Every row comes from one small tree of marks. The marks that hang from a mark follow it in brackets, in alphabetical order. Every link used is in the known rows. Which tree was each row made from?
Known rows
fesa(laso tevu): [ -8   7  -3  10   7  22   1   9  27  16 -19  12   5  13 -13   4   6   3
 -17  20  -6  13]
laso(gabud sino soza(fesa)): [ -2 -25   3  -7   8 -45 -11  -2  19 -21  -1   2   6 -12  -8   7 -13 -20
 -18  -7  -3  23]
dazu(soza): [-13 -12  -5   2   1 -30  -4  -4  -5   9   2  -2 -11   8   3  -1  -1  16
 -13   8  -5   2]
nodo(dazu): [ 12   7  -6 -11  -1 -11   6  14   3 -13   8   0   4 -11   5   8   6  12
 -13   8  -9  -7]
soza(fesa(laso)): [ 15   7  -4  -4   6  -3  -5  -7  12   5 -16  15  -5  -3  -5  21  11 -13
 -12  11  -4  14]
soza(fesa(laso tevu)): [  7   5  -1  -3   6   4   4  -8  25   8 -18  15  -5   2 -17  22   7 -10
 -19  14  -7  16]
dazu(nodo(fesa laso) soza): [-12  -8 -17 -13 -13 -39 -26   5 -30  57  15  25 -13   6  25  15   4  31
 -30   5 -35 -29]
dazu(fesa soza): [-15 -21   0   0   2 -50 -10 -14  -8  21  -4   4 -17   4   5  13   8  23
 -24  -5 -16 -15]
gabud(laso(nodo(fesa(soza)) sino)): [-37 -12   7   6   1 -17 -24  22 -11  16   6  22  -6 -11   2  -3  -2  28
 -17 -13 -20 -13]
nodo(dazu fesa laso): [  7   3 -24  -8 -21 -25 -23  22 -11  17  13  28  11 -17  25  12  21  25
 -21 -10 -23 -33]
laso(gabud): [  1 -23  -8   1  10 -11  -2   3   2  -1  -2  -2   3   3  -3  -4   1  -4
 -10 -12 -19  11]
soza(fesa(laso(nodo) tevu)): [  3   0   3  -2   9  -3   5 -15  23  15 -20  16  -6   4 -17  26   6  -1
 -20   8 -20  11]
nodo(laso): [ -9   1 -12   2 -13  -4 -19  12  -4  17   1  18   3   5  16  -1   7  -5
  -4  -7   0  -4]
dazu(soza(fesa)): [ -2 -13  -4  -8   2 -40  -1 -16  -3   6  -1   3 -19   2  -2  13   1   7
 -18   7  -6   7]
dazu(fesa(tevu) nodo(laso) soza): [-29 -14  -6 -16  -9 -42 -15  -4 -11  63   4  23 -22  17  11  27   5  27
 -45   1 -37 -27]
dazu(nodo(fesa laso)): [  0   5 -12 -16 -15  -9 -23   9 -24  47  13  27  -2  -2  22  17   5  14
 -17  -4 -30 -31]
nodo(dazu(fesa) laso(gabud)): [  2 -17 -21  -8  -7 -38 -20  21  -1  14   2  21   5  -8  21  17  22  10
 -33 -20 -34 -15]
gabud(laso(sino)): [-29  -1   5   0   1   0 -10  33  -3   7   4  20  -9  -5   5 -10   6   1
  -6  -2   6   6]
fesa(laso(nodo) soza tevu): [-29  -4   2  18   8  10 -11  -2  23  10 -19   5  10  12 -23   8 -16  23
 -35  18 -24   9]
nodo(dazu fesa(laso(gabud sino))): [ 11  -7 -21  -5   2 -19 -18  26   8   1  -2  19  11 -20  11  14  17  24
 -30   2 -25  -9]
fesa(soza tevu): [-28  -8   2   5  -4   7   0  -5  13  -9   0  -7   7   7 -24  -1 -24  15
 -26   8  -4   4]
gabud(laso): [-15   2   3   4   6   0  -7  22  -7  14   3  20  -6   0   1 -11  14   5
  -8   1 -11   3]
laso(nodo(fesa) sino soza): [-13 -11  12   6  -1 -44 -20  -7   5   4   4   7  12 -16   1   6 -15  19
  -9  -9 -13 -18]
fesa(laso soza tevu): [-25   1  -3  16   5  19 -10   6  25   2 -17   5  12  12 -23   3 -14  12
 -33  25  -8  15]
laso(nodo(dazu) sino): [-11  -4   4 -12  -1 -21   0  16   6  -9   5   0  -2 -14   6  14  -5  18
  -9  -6  -7  -9]
soza(fesa(laso(gabud) tevu)): [  7  -9  -7  -3  11  -3   4  -7  26   8 -19  15  -3   4 -17  18   8 -12
 -26   6 -20  24]
laso(gabud nodo(fesa) sino soza): [-12 -34   3   5   8 -55 -22  -3   7   3   1   6  15 -13  -1   3 -14  16
 -18 -20 -33  -7]

Write each row's tree
[  2  -9 -11   0   8 -26 -14  13  10  -6  -7   6   9  -9   1  20   9  21
 -42   4 -30  -6]
nodo(dazu(fesa(laso(gabud) soza)))
[-16 -38  -5  -1   4 -32 -16   2  -3  10  -1   8   0 -11   5   6  -5  19
 -13 -31 -31  -9]
laso(gabud nodo(fesa) sino)
[-12 -13   1 -17   3 -47 -10 -11 -19  45   4   9 -25   8  10  29   2  27
 -34   5 -34 -25]
dazu(fesa nodo soza)
[  7  -8 -16  -8  -6 -45  -8   5 -11   7  13   8  -1 -16  11  12  12  43
 -28   4 -27 -26]
nodo(dazu(soza) fesa)
[ -8   5  -5  -6  -1   6 -14   3  -4  35   2  15   3   2  -5  20 -10  26
 -34  18 -34 -19]
dazu(nodo(fesa(laso soza tevu)))
[-20   7   6  10   5   3  -7  14  39   2 -15  12  13   6 -15   1  -7  -2
 -21  25   7  19]
fesa(laso(sino soza) tevu)
[ -9   4  10  17  13  -5  -4  -5  35  19 -20  11  16  11 -19   5  -3  11
 -23  20 -23   9]
fesa(laso(nodo soza) tevu)
[ -5 -18 -16 -23  -2 -47 -17  -1 -17  42   8  20 -20  11  14  23   2   4
 -36   3 -37   0]
dazu(nodo(laso(gabud)) soza(fesa))
[ -3 -22 -25   4 -11 -23 -31  10 -13  28   2  27   9  -4  20  -1  15  10
 -16 -26 -30 -17]
nodo(fesa laso(gabud))
[ -3  -8  -3  -4   4 -39   2  -1  -2   6   4  -3  -5  -2   4  11   2  34
 -20   3 -31 -11]
laso(nodo(dazu(soza)))
[  4  11 -10  -3 -12 -32 -19  20   6  -2  11  17  19  -8  15   2   8   6
 -22   8 -11  -9]
nodo(dazu laso(soza))
[-30  -3  18   6   8 -28 -15  21   4   9   4  18   0  -7  -1  -9  -2  10
 -11  -1 -12   3]
gabud(laso(nodo sino soza))
[ -9  -1  16   4  12 -35 -11   0   1  15   2  21  -2  -6  -9   1   6   6
 -16   0 -29   2]
gabud(laso(nodo soza(fesa)))
[ -7 -10 -15  -6  -8 -42 -24  34  12 -10  10  16  18 -11  17   1   3  -1
 -27  -5 -10   5]
nodo(dazu laso(gabud sino soza))
[-27 -41  -5   3   4 -33 -24   2  -5   1   0   3   4 -11  -1   6 -19  25
 -22 -28 -32  -8]
laso(gabud nodo(fesa(soza)) sino)
[-30  -3   1  13   5  -1 -26  11  13  -3 -14   6   5   1  -5   9 -18  14
 -23  11  -5  10]
fesa(laso(nodo sino) soza)
[-10 -13 -22 -12 -11 -22 -18  39   5  -3   9  18   7 -10  22   5  10   1
 -23 -13  -9   2]
nodo(dazu laso(gabud sino))
[ -2  -3  -6 -11  -2 -21 -20  11  -9  32  10  16   7   7  13   7  -4  -5
 -23   3 -30  -5]
dazu(nodo(laso(gabud soza)))
[ -6   9   4  14   9   2  -4   2  35  10 -16  10  17  10 -18   0   0   1
 -24  28  -7  15]
fesa(laso(soza) tevu)
[  7  -6  -6  16  18 -14 -18   8  22   3 -16   9  19   7  -5  -3   5  -7
 -21  15 -20  22]
fesa(laso(gabud soza))
[  0  -7  -8  -1   6 -33  -8  -9   5  13 -11  10 -15   6  -1  15   8   6
 -23  17  -8  13]
dazu(soza(fesa(laso)))
[  6   1 -11 -11   2 -32   6   4  16   0  -2   8  -8  -3  -5  22  11  20
 -36  23 -18   6]
nodo(dazu(soza(fesa(laso tevu))))
[ 10  10  -7 -10   1   2 -14   7 -12  40   2  20  -1  -3   9  20   6  17
 -19  13 -31 -22]
dazu(nodo(fesa(laso)))
[  0 -26   8  10  18 -45  -9 -13  11   2  -3  -4  17   2 -10  -2 -10   7
 -16 -11 -41   6]
laso(gabud nodo soza)
[-41 -14 -15   2 -26  -9 -33  15  -1  15   4  25   8  -6   6   3 -12  21
 -28 -13  -2 -20]
nodo(fesa(soza tevu) laso(sino))
